Known rows, with every way that one mark hangs from another:
(U H (J E Y)): [ 0.18 -0.05  0.48  0.12 -0.11  0.15 -0.55 -0.34  0.15  0.06 -0.13  0.22
  0.17 -0.24 -0.09 -0.16 -0.07  0.07 -0.21 -0.14  0.16  0.18]
(T (E H (J B U Y))): [ 0.13  0.17  0.17 -0.25  0.23  0.09 -0.14 -0.51 -0.06  0.02 -0.41 -0.18
 -0.20  0.12 -0.27  0.21  0.04  0.21  0.21 -0.09 -0.19 -0.13]
(T (E H (J U))): [-0.16  0.03  0.12 -0.09  0.16  0.09  0.21 -0.44 -0.11 -0.07 -0.26 -0.31
 -0.43  0.17 -0.04  0.24  0.06  0.02  0.11 -0.14 -0.04 -0.04]
(T (E H J)): [-0.13 -0.23  0.14  0.09  0.08  0.11  0.10 -0.26  0.02  0.18 -0.31 -0.44
 -0.37  0.16 -0.07  0.18  0.15  0.18  0.01 -0.07 -0.07  0.06]
(U H (J E)): [ 0.03  0.15  0.39  0.22 -0.18  0.22 -0.34 -0.32  0.17 -0.20 -0.23  0.24
  0.04 -0.12 -0.11 -0.14 -0.09  0.01 -0.19 -0.30  0.14  0.08]
(E H (J B)): [-0.09  0.06  0.14  0.16 -0.15  0.14 -0.05 -0.36  0.08 -0.13 -0.58 -0.18
 -0.02  0.07 -0.40  0.24 -0.24  0.44  0.16 -0.37 -0.12 -0.18]
(T E): [ 0.08  0.05 -0.02 -0.12  0.24  0.02  0.02  0.06 -0.02  0.17  0.02 -0.10
 -0.22  0.09  0.07 -0.06  0.33 -0.14 -0.03  0.19 -0.10  0.08]
(B (J E (U H) Y)): [ 0.20  0.20  0.27 -0.04 -0.14  0.17 -0.19 -0.15 -0.28 -0.18 -0.17  0.11
  0.22 -0.19  0.13 -0.02  0.07  0.20  0.06 -0.20 -0.08  0.03]
(B J): [ 0.03 -0.07  0.04  0.08 -0.04  0.08  0.16  0.22 -0.25 -0.05 -0.11 -0.17
  0.03  0.10  0.15  0.14  0.01  0.31  0.09 -0.17 -0.04  0.00]
(Y (J B (E H) U)): [-0.07  0.89 -0.23  0.30 -0.33  0.13 -0.25 -0.24 -0.01 -0.53 -0.78 -0.02
 -0.06 -0.21 -0.36 -0.05 -0.20  0.23  0.28 -0.14 -0.39 -0.06]
(U H (J B)): [ 0.14  0.35  0.36  0.09 -0.12  0.18 -0.22 -0.24  0.16 -0.17 -0.25  0.27
  0.17  0.03 -0.14 -0.01 -0.12 -0.02 -0.03 -0.47  0.18 -0.19]
(B (H E) J): [-0.19 -0.33  0.27  0.21 -0.27  0.06 -0.05 -0.20 -0.23 -0.06 -0.37 -0.34
  0.26 -0.08 -0.03 -0.01 -0.02  0.21  0.18 -0.32 -0.13  0.17]
(Y J): [ 0.05  0.18 -0.26  0.26 -0.11 -0.04  0.12  0.31  0.05 -0.02 -0.20 -0.20
 -0.14 -0.13  0.10 -0.09 -0.10 -0.04  0.02  0.12 -0.16  0.11]
(Y (J (B (H E)))): [-0.07  0.26 -0.06  0.33 -0.32 -0.02 -0.24 -0.14  0.14 -0.19 -0.71 -0.25
  0.22 -0.24 -0.31 -0.24 -0.19 -0.02  0.24 -0.14 -0.41  0.10]
(J B E U Y): [ 0.28  0.54  0.06 -0.26  0.07  0.06 -0.54 -0.35  0.02 -0.29 -0.31  0.34
  0.18 -0.16 -0.42 -0.07 -0.13  0.19  0.18  0.03 -0.33 -0.06]
(J B E Y): [ 0.30  0.26  0.09 -0.09  0.01  0.09 -0.62 -0.18  0.12 -0.04 -0.37  0.26
  0.24 -0.19 -0.46 -0.14 -0.05  0.36  0.06  0.10 -0.33  0.02]
(E H (J U Y)): [-0.08 -0.22  0.24 -0.06 -0.01  0.00 -0.02 -0.50 -0.13 -0.01 -0.18 -0.22
 -0.10 -0.04 -0.10  0.29 -0.24  0.23  0.13 -0.17  0.07 -0.04]
(B (J U Y)): [ 0.18  0.01  0.11 -0.19  0.09  0.00  0.05  0.04 -0.38 -0.06  0.04 -0.06
  0.07  0.01  0.20  0.17 -0.04  0.22  0.17 -0.09 -0.01 -0.01]
(H (E J)): [-0.13 -0.40  0.27  0.12 -0.08  0.01  0.01 -0.29  0.17 -0.09 -0.30 -0.38
 -0.07 -0.05 -0.25  0.14 -0.33  0.18  0.01 -0.30 -0.17  0.08]
(Y (J (E H))): [-0.19  0.29 -0.19  0.52 -0.42  0.08 -0.20 -0.01  0.03 -0.14 -0.57 -0.28
 -0.12 -0.29 -0.14 -0.11 -0.08  0.26  0.05  0.04 -0.24  0.21]
(T (E (J B Y))): [ 0.39 -0.09  0.18 -0.25  0.39  0.06 -0.22 -0.11  0.18  0.24 -0.28 -0.09
 -0.13  0.13 -0.28  0.07  0.06  0.22  0.02  0.11 -0.31 -0.02]
(B H (J E U Y)): [ 0.11 -0.01  0.22 -0.09 -0.03  0.09 -0.31 -0.34 -0.33 -0.14 -0.30  0.09
  0.22 -0.10 -0.06 -0.04 -0.02  0.26  0.20 -0.02 -0.22  0.18]

Rows:
[ 0.02 -0.30  0.61  0.13 -0.21  0.02 -0.42 -0.39  0.10  0.12 -0.06 -0.11
  0.25 -0.29 -0.03 -0.11 -0.15 -0.09 -0.12 -0.35  0.29  0.14] -> (U (H E) (J Y))
[ 0.10  0.37 -0.18  0.24 -0.19  0.02 -0.11  0.02  0.10 -0.11 -0.57 -0.02
  0.13 -0.09 -0.19 -0.21 -0.09 -0.01  0.19  0.02 -0.33  0.00] -> (Y (J (B H)))
[-0.07  0.07  0.12 -0.06 -0.04  0.07  0.18 -0.19 -0.38 -0.23 -0.18 -0.02
  0.11  0.13  0.14  0.10 -0.01  0.05  0.25 -0.22 -0.06 -0.02] -> (B H (J U))
[ 0.29  0.06  0.23 -0.40  0.40  0.06 -0.19 -0.54  0.04  0.03 -0.35  0.04
 -0.06  0.16 -0.30  0.02  0.05 -0.04  0.19  0.05 -0.32 -0.04] -> (T (E (J (B H) U Y)))
[ 0.02  0.01  0.39  0.15 -0.23  0.16 -0.10 -0.38  0.28 -0.21 -0.56 -0.17
  0.17 -0.10 -0.34  0.04 -0.25  0.12  0.06 -0.58 -0.16 -0.18] -> (U (H (E (J B))))
[-0.22  0.06  0.29  0.33 -0.24  0.16 -0.42 -0.48  0.05 -0.17 -0.38 -0.02
 -0.08 -0.09 -0.29  0.05 -0.17  0.33 -0.04 -0.25  0.14  0.16] -> (U (J (E H)))
[-0.01  0.02  0.36 -0.10 -0.18 -0.04 -0.22 -0.42 -0.10 -0.05 -0.01 -0.07
  0.26 -0.31  0.06 -0.09 -0.01 -0.27  0.06 -0.24  0.09 -0.02] -> (J (U (H E)) Y)
[ 0.30  0.61  0.21 -0.18 -0.09  0.15 -0.50 -0.43  0.02 -0.27 -0.33  0.41
  0.32 -0.23 -0.26 -0.18  0.00  0.01  0.09 -0.13 -0.19 -0.15] -> (J B E (U H) Y)
[ 0.12  0.68  0.11 -0.14 -0.09  0.14 -0.01 -0.29 -0.03 -0.35 -0.21  0.31
  0.19  0.00 -0.06 -0.04 -0.02 -0.21  0.17 -0.35 -0.03 -0.35] -> (J B (U H))
[ 0.00  0.11  0.11  0.04  0.07  0.19 -0.04 -0.31  0.09  0.03 -0.56 -0.28
 -0.25  0.19 -0.32  0.19  0.10  0.30  0.12 -0.17 -0.22 -0.10] -> (T (E H (J B)))
[-0.12  0.36  0.17 -0.11 -0.12  0.01 -0.25 -0.63 -0.03 -0.42 -0.46  0.05
  0.28 -0.07 -0.38 -0.09 -0.17 -0.13  0.31 -0.34 -0.24 -0.12] -> (J (B (H E)) U)
[ 0.01  0.72 -0.01  0.20 -0.36  0.05 -0.03 -0.14  0.06 -0.46 -0.53 -0.12
  0.14 -0.30 -0.10 -0.16 -0.18 -0.23  0.21 -0.39 -0.25 -0.16] -> (Y (J B (U (H E))))
[ 0.26  0.41  0.04 -0.32  0.15 -0.02 -0.26 -0.23 -0.07 -0.15 -0.09  0.25
  0.19 -0.04 -0.21  0.03 -0.11  0.03  0.21 -0.02 -0.12 -0.18] -> (J B U Y)
[-0.06 -0.72  0.44  0.05 -0.08 -0.07 -0.26 -0.54  0.13  0.19 -0.32 -0.34
  0.19 -0.17 -0.29 -0.01 -0.24  0.13  0.04 -0.13 -0.15  0.23] -> (B (H (E (J Y))))
[-0.07 -0.25  0.34 -0.06 -0.12 -0.05 -0.16 -0.38 -0.36 -0.09 -0.23 -0.25
  0.31 -0.16  0.02  0.05 -0.08  0.10  0.27 -0.21 -0.09  0.13] -> (B (H E) (J U Y))
[ 0.18 -0.14  0.36 -0.17  0.06  0.03  0.06 -0.36 -0.02 -0.02 -0.02  0.02
  0.03 -0.05  0.06  0.11 -0.16 -0.09 -0.02 -0.21  0.09 -0.10] -> (E (J (U H) Y))
[ 0.05 -0.11  0.29 -0.03 -0.13 -0.05 -0.56 -0.47  0.06  0.07 -0.41 -0.05
  0.47 -0.25 -0.42 -0.18 -0.06  0.08  0.19 -0.10 -0.21  0.06] -> (J (B (H E)) Y)
[-0.21  0.32  0.07  0.17 -0.26  0.20 -0.04 -0.30 -0.38 -0.40 -0.45 -0.13
 -0.01 -0.04 -0.05  0.19 -0.05  0.46  0.24 -0.31 -0.11  0.01] -> (B (J (E H) U))
